Each row was made from one path, in order. Every step used is in the known rows, and no mark comes twice. Write each row's path.
(in the rows, 128 means zero)
Known rows:
rarusuz vazir nogezul zove gizume dumup: [161  97  89  92  71 170 168 150 151 118 125  84  61 155 190 152  42 142
 162 131 122  74 105 127 107]
nafep gizume: [136 153 120  89 130 143 143 107 142 144 144 118  72 117 157 129  80 143
 124 131 147  96 109 134 106]
zove gizume nafep rarusuz vazir nogezul: [166 120 121  86  38 151 182 168 133 122 132  81  71 156 191 130  68 107
 188 118 134  88 115 121 140]
dumup zove gizume nafep nogezul vazir: [142 120 118 113  67 175 149 186 135 112 102 100  65 151 173 142  62 116
 167 112 127  74 152 149 157]
rarusuz vazir: [163 111 111  93  91 138 145 125 134 137 145  99  64 143 164 154  95 117
 159 138 134  86 136 131 121]
vazir rarusuz nafep gizume: [162 110 105  92 141 149 135 113 122 160 133 109  73 119 174 137  71 142
 150 131 141  87 109 127 100]
nogezul zove: [151 112 125  86 135 136 139 114 137 102 120 117  66 128 148 142  88  96
 124 130 138  90 116 136 103]
vazir rarusuz nafep: [174  91 112  92 132 137 132 117 112 154 129 108  78 127 168 144  81 122
 161 135 140  81 117 130 110]
nogezul vazir rarusuz nafep: [167  85 107  78 106 152 144 119 119 164 149 118 118 123 170 153  82 118
 189 126 137  68 120 142 132]
rarusuz vazir nogezul nafep: [175 116 103  73  87 127 156 127 136 160 159  93  95 129 169 165  49 133
 165 130 123  74 124 124 117]
gizume dumup: [145 109 124 118  99 161 134 135 143 128 140 131  48 129 152 135  72 134
 149 140 149  75 112 136 122]
nafep rarusuz vazir nogezul zove gizume: [179  96 118  90  58 145 159 153 148 127 134  79  77 163 179 128  81  93
 185 133 117  83 122 132 110]
dumup zove gizume nafep rarusuz vazir: [155 122 105 119  59 168 153 191 139 117 106  86  38 174 169 139  82 101
 171 124 122  89 156 136 141]
nafep nogezul: [157 105 162 102 105 131 120 130 129 115 129 112  76 113 167 128  79 115
 151 127 143  70 136 149 132]
vazir rarusuz: [168 102 121  91 113 145 153 111 114 144 117 111  60 130 156 150  77 110
 160 134 138  87 132 141 131]
rarusuz nafep nogezul zove: [161  88 141 103 143 129  98 137 133 108 133 109  92 109 179 125  80 117
 138 127 141  70 108 133  91]
zove gizume dumup: [145 119 127 124  66 186 141 158 137 114 128 104  59 156 176 131  81 144
 150 130 144  83 103 134 130]
nogezul zove gizume nafep rarusuz: [151 114 131  94  86 158 158 151 140  82 116 102  58 145 171 134  83  78
 147 118 133  94 110 126 120]
vazir nogezul zove gizume: [159 117 107  68  97 140 173 130 132 118 109  91  88 140 174 135  45 135
 143 123 134  81  93 134 106]
zove gizume nafep nogezul: [147 124 150 102  64 158 154 161 127  97 120  95  65 135 189 133  69 117
 158 109 144  81 119 131 150]
nogezul vazir rarusuz: [161  94 114  76  94 156 159 112 122 156 142 122 105 129 160 157  78 109
 187 125 133  71 132 151 150]
nogezul vazir: [151 114 122  76  93 141 149 115 130 150 158 126 121 126 153 147  93 112
 174 127 143  73 124 150 140]
nafep rarusuz: [168 113 149  97  93 119 133 131 131 139 146 115  80 139 143 114 111  76
 171 140 139  87 132 142 121]
zove gizume: [152 131 131 104  76 156 147 138 124 121 122  95  82 155 170 132 100 130
 145 124 144  90 111 138 129]
gizume nafep rarusuz vazir nogezul: [168 112 118  72  67 118 180 150 136 136 149 101  59 128 168 136  63  85
 197 128 136  85 129 118 135]
gizume dumup zove: [140 112 105 135 104 173 129 162 148 128 117 127  32 145 143 136  63 135
 146 142 137  74 138 145 122]
gizume zove: [163 123 117 108 113 135 134 152 119 148 109 108  53 143 145 152  78 127
 157 148 136  93 138 138 135]

Which path is each row?
[180 121 131  69  95 106 147 124 130 168 159 109 115 118 151 137  48 114
 169 127 129  74 116 134 117]
vazir nogezul nafep rarusuz
[148 132 108 121  88 164 138 168 128 123  97  94  56 170 156 134  88 127
 139 129 130  87 146 149 130]
dumup zove gizume
[152 130 102 105 149 137 113 143 131 161 138 107  79 122 172 131  76 160
 140 141 143  92 102 122  89]
rarusuz nafep gizume zove
[172  71 129 101 135 148 119 128 121 122 116 105  71 117 181 142  65 114
 155 127 131  72 122 137 108]
vazir rarusuz nafep nogezul zove
[162  88 138  97 117 131 104 138 128 140 157 114 125 108 183 130  82 125
 170 124 146  60 116 142 115]
rarusuz nafep nogezul vazir
[175 123 158  96 102 119 112 128 134 151 172 122 104 120 140 141  92  81
 158 127 130  80 134 133 123]
nogezul nafep rarusuz
[127 140 116 109 118 170 138 125 155 138 149 128  50 119 162 127  61 158
 129 134 147  85 103 132 105]
nafep gizume dumup
[171 110  95  72  82 127 170 127 134 151 141  89  79 140 175 150  59 139
 171 136 131  79 122 130 117]
rarusuz vazir nogezul
[146  90 157 125  90 182 118 157 150  76 110 105  55 131 185 130  62 119
 139 119 131  67 117 145 120]
nafep nogezul zove gizume dumup
[157  99 102  78 116 161 144 115 130 168 154 121 116 119 175 149  74 133
 179 123 133  72 113 141 123]
nogezul vazir rarusuz nafep gizume
[166 108 100 102 140 155 132 133 121 164 118 104  60 128 173 146  62 149
 158 138 133  89 117 127 107]
vazir rarusuz nafep gizume zove
[179  94 116  82  78 127 156 141 147 134 140  91  72 147 167 130  80  85
 185 137 121  82 127 136 107]
nafep rarusuz vazir nogezul zove
[151 130 115 117  69 162 150 185 133 115 101  96  45 166 160 130  83  98
 162 124 129  89 149 140 141]
dumup zove gizume nafep rarusuz
[143 137 105 112  82 162 155 177 127 115  96  97  43 158 160 139  72 118
 147 121 132  91 144 139 141]
dumup zove gizume nafep
[139 148 119 117 125 169 109 139 155 151 159 130  68 115 149 152  46 146
 123 125 126  79 126 132 111]
nogezul nafep gizume dumup zove
[160 121 132  99  43 158 167 165 135 112 134  88  61 158 186 134  92  94
 182 120 136  92 123 121 143]
zove gizume nafep rarusuz vazir
[148 117 125  96 104 163 145 134 136  91 107  99  71 149 167 140  91 107
 124 122 134  91 106 136 109]
nogezul zove gizume
[156  83 138 125 117 163  99 162 143  96 130 104  80 124 194 123  70 134
 143 124 138  66  97 131  95]
rarusuz nafep nogezul zove gizume dumup
[147 117 145  96  53 169 159 161 128 105 129 101  86 133 193 140  67 115
 174 105 142  75 121 137 161]
zove gizume nafep nogezul vazir
[146 133 110  91 150 130 119 118 134 151 155 112  95 112 172 121  86 152
 131 133 152  88  93 123  82]
rarusuz nafep gizume
[162 113 115  68  82 136 184 147 136 111 115  90  81 138 176 129  43 108
 164 118 130  83  97 127 114]
vazir nogezul zove gizume nafep rarusuz
[156 108 122  96  76 165 161 158 146  85 120  92  52 153 181 143  84  80
 156 118 126  93 116 122 120]
nogezul zove gizume nafep rarusuz vazir
[159  91 141 111 123 145 100 151 134 101 126  97  95 124 190 125  83 123
 138 121 138  72 103 134  97]
rarusuz nafep nogezul zove gizume
[171 129 121  63 110 109 150 114 124 165 153 110 115 111 153 150  38 138
 151 124 134  72 110 130 117]
vazir nogezul nafep
[153 105 142  95  52 176 165 158 124 108 120  99  78 135 197 146  59 114
 183 104 136  73 124 137 165]
zove gizume nafep nogezul vazir rarusuz
[175  78 133 102 125 142 119 128 115 139 124 105  76 117 180 138  70 121
 166 130 138  71 126 138 118]
vazir rarusuz nafep nogezul
[149 118 154  88  97 126 150 142 126 108 133 118  55 101 169 140  59 100
 162 116 150  77 133 130 148]
gizume nafep nogezul
[141 152 109 106 129 151 137 138 137 154 122 111  53 130 156 141  65 154
 138 141 136 100 123 132 115]
nafep gizume zove
[179 114 144  99  87 129 115 135 142 153 177 112  97 130 151 153  92  82
 169 128 120  80 142 129 123]
nogezul nafep rarusuz vazir
